Each row comes from the steps of one walk. Every step used is in the known rows, and no mark comes twice. Write the walk behind each row, first mark first.
In the rows, zero is written as 128.
Known rows:
n/j/l/y: [137 140 135  98 124 135  80  98 115  98  94  96  94  92 145  86 109 151
 102 136 110 136]
r/x/j/l/c/q: [170 129 113  59  85 183  97  86 150 129  92 100  56 110 126  59 112 109
 102 170 136 138]
r/x/j/l/y: [150 147 112  68 109 154  97  80 119 120  73  99 105  87 139 105  96 129
  87 146 127 134]
r/x/j/l/y/n: [175 154 117  49  93 142  99  86 123 111  64 116 102  79 135 106  74 138
  89 169 132 135]
l/c/q: [142 115 141 118  91 148  84 110 145  88 114 107  75  97 120  56 146 110
 118 171 140 124]
l/y/n/j/x/r: [163 123 143 103 111  89  72 112  97  51  62  89 104  74 167 119 125 168
 114 143 122 116]
q/c/x/r/t: [158 134 136  80  78 119  72 158 158  75 102 140 146  80 115  76 130 122
 134 148 131 116]
x/j: [169 145 122 118 121 142 107 108 145  75  95 102  93  97 136 113 126 131
  96 138 108 137]
c/q: [129 126 132 119 113 140 112 106 120  77 111 107  96  97 124  84 133 106
 129 163 126 122]
l/y/n/j/x/r/t: [163 118 156  75 113  96  73 131  99  48  58 105 124  62 176 104 120 148
 122 164 128 104]
l/y/n/j/x: [152 124 147  97 113 112  86 110  92  48  71  99  85  69 161 123 113 150
 114 160 123 126]
j/l/y/x: [124 140 114  86  98 127 106  86 110 115 106 112 127  66 116  82 112 135
 106 157 119 129]
c/t: [146 102 144 134 116 114 112 113 149  70 118 118 131  82 115  95 134 108
 105 170 122 147]
c/n: [144 126 150 128 107  93 103 109 148  60 111 137 119  98 110 100 109 145
 116 164 108 147]
n/j/l: [149 129 131 108 120 142 102 109 138  91 113 110  80 112 136  94 105 143
 109 143  94 153]
n/j/l/y/x/r: [149 143 114  83 110  96  84  97 110 104  94  80 118  82 140  80 115 158
 108 139 114 135]
q/c: [134 130 137 117 105 141  83 125 171  79 114 125 100  94 113 105 120 136
 121 132 122 139]
y/n/j/l/c: [184 126 145  90  83 135  75 117 165  91 108 130  55 101 130  68  93 158
  99 167 112 154]
x/r: [146 123 131 144 111 103  91 116 141  76 104 110 125 101 132 108 139 141
 110 133 114 127]
n/j/l/c/x/r: [185 127 126  98  70 121  61 128 145  98 107 111  79 110 127  48 132 150
 101 144 111 146]
n/j/x/r: [153 103 134 132 124 110  91 119 115  53  91  86  90 104 160 126 146 150
 118 126 100 133]
x/j/l/y/n: [178 167 121  71 105 140  92  87 128 102  73 114 107  76 137  86  93 163
  88 151 112 120]
y/n/j/x: [167 112 141 109 109 122 107 120 112  39  89 115  69  89 151 131 109 142
 119 162 106 145]
x/j/l: [167 149 113 101 117 160 109  94 146 108 101 112  94 108 130  94 114 146
  91 132  92 137]
q/c/x: [146 137 127 102  80 137  85 139 150  75 112 137 105  87  99  95 125 121
 125 144 128 139]
x/j/l/c: [180 137 119  97  96 167  84  98 171 116 105 112  69 106 127  67 121 151
  80 140 104 138]

Write each row's walk:
[165 131 117  98 108 144 116 108 139  84  85 105  91  97 134 134 106 107
  96 156 127 149]  r/x/j
[139 100 138 115 113 123  97 128 121  66  90 123 138  83 151 109 146 127
 124 148 112 108]  j/x/r/t
[154 146 132  73 104  62  83  93 124  88  91  96 128  84 128  70  98 178
 116 151 104 140]  c/n/j/l/y/x/r
[171 141 117  80  99 180  90  90 154 120 105  97  59 109 127  41 131 133
 100 153 116 124]  x/j/l/c/q
[188 117 130  94  98 153  88  96 182 114 109 109  95  93 120  49 131 137
  77 159 111 148]  x/j/l/c/t
[177 130 144  71  86 147  82 109 147  94 106 116  45 104 130  40 103 141
 120 182 123 139]  y/n/j/l/c/q
[150 121 125  95  96 100 111 133 137  77 106 120 154  70 126  92 128 111
 125 171 123 122]  y/x/r/t
[166 175 109  54  88 162  68 105 137 115  85 111 106  78 116  69 113 152
 101 126 118 123]  q/c/x/j/l/y
[158 108 149 122 119  75  89 114 127  39  88 100 100 105 149 115 125 172
 126 141  90 141]  c/n/j/x/r
[143 144 135  89  97 125  90  93 119 100  91 135 120  73 126  84  95 156
 101 160 122 122]  j/l/y/n
[154 122 136  88 101 162  79 104 145 105 115  96  46 116 131  39 123 130
 117 161 118 139]  n/j/l/c/q
[172 146 102  98 106 130 127 106 135  79 101  98 100  83 124 114 120 120
 101 157 113 144]  y/x/j
[184 129 131  68  80 135  89  92 178 111  94 129  78 108 114  75  84 147
  89 169 116 160]  r/x/j/l/c/n
[154 159 116  89 121 151  90  82 126 112  83  96 108  88 140  86 115 154
  86 132 107 120]  x/j/l/y
[166 135 107  78 104 164 117  93 142 115  89 113  88 108 128 113  93 124
  91 150 110 151]  r/x/j/l
[144 105 136 124 125 135 104 118 110  49  98  96  72  97 153 131 131 133
 119 142 100 144]  n/j/x
[191 174 110  58  78 136  94 102 106  98  72 126 111  69 125  75  98 150
  92 162 118 124]  c/x/j/l/y/n
[182 140 101  77  81 155 104  97 163 119 112 109  77  90 116  66 117 140
  85 158 111 146]  y/x/j/l/c
[139 101 128 142 110 115  98 110 115  67  93 104 114  97 143 125 152 146
 115 128 104 120]  j/x/r
[169 122 121 108  59 126  68 121 146 110 112 130 107 101 112  47 141 146
  99 146 119 130]  j/l/c/x/r
[146 148 135  66 104  87  97  91 119  85 102 107 112  79 121  73  85 161
 115 169 106 152]  c/n/j/l/y/x
[145 119 143 117 110 111  92 132 146  75  99 125 148  86 139  91 132 123
 118 153 120 115]  x/r/t
[161 118 138 106 100 149  75 113 164 101 119 111  56 112 132  65 116 147
  96 148 107 153]  n/j/l/c
[154 101 146 106 124 116  91 136 120  52  86 101 113  91 168 111 137 133
 126 147 107 120]  n/j/x/r/t
[173 137 135  90 104 131 103 114 140  81 105 129  78 102 134  94  83 152
 109 161  98 153]  y/n/j/l
[158  96 143 113  91 138  86 102 173 110 126 129 106  93 106  45 132 129
  90 170 120 149]  j/l/c/t
[168 118 164 115  99  95  70 122 172  56 112 116  69 106 126  75 110 153
 108 167 115 160]  l/c/n/j
[158 157 108  87 110 122 106  94 115  85  83  82 115  62 131 106 123 126
  95 154 129 128]  l/y/x/j
[125 135 121 105 100 106 103 101 107  83 101 101 130  59 121 100 125 122
 110 162 137 130]  l/y/x
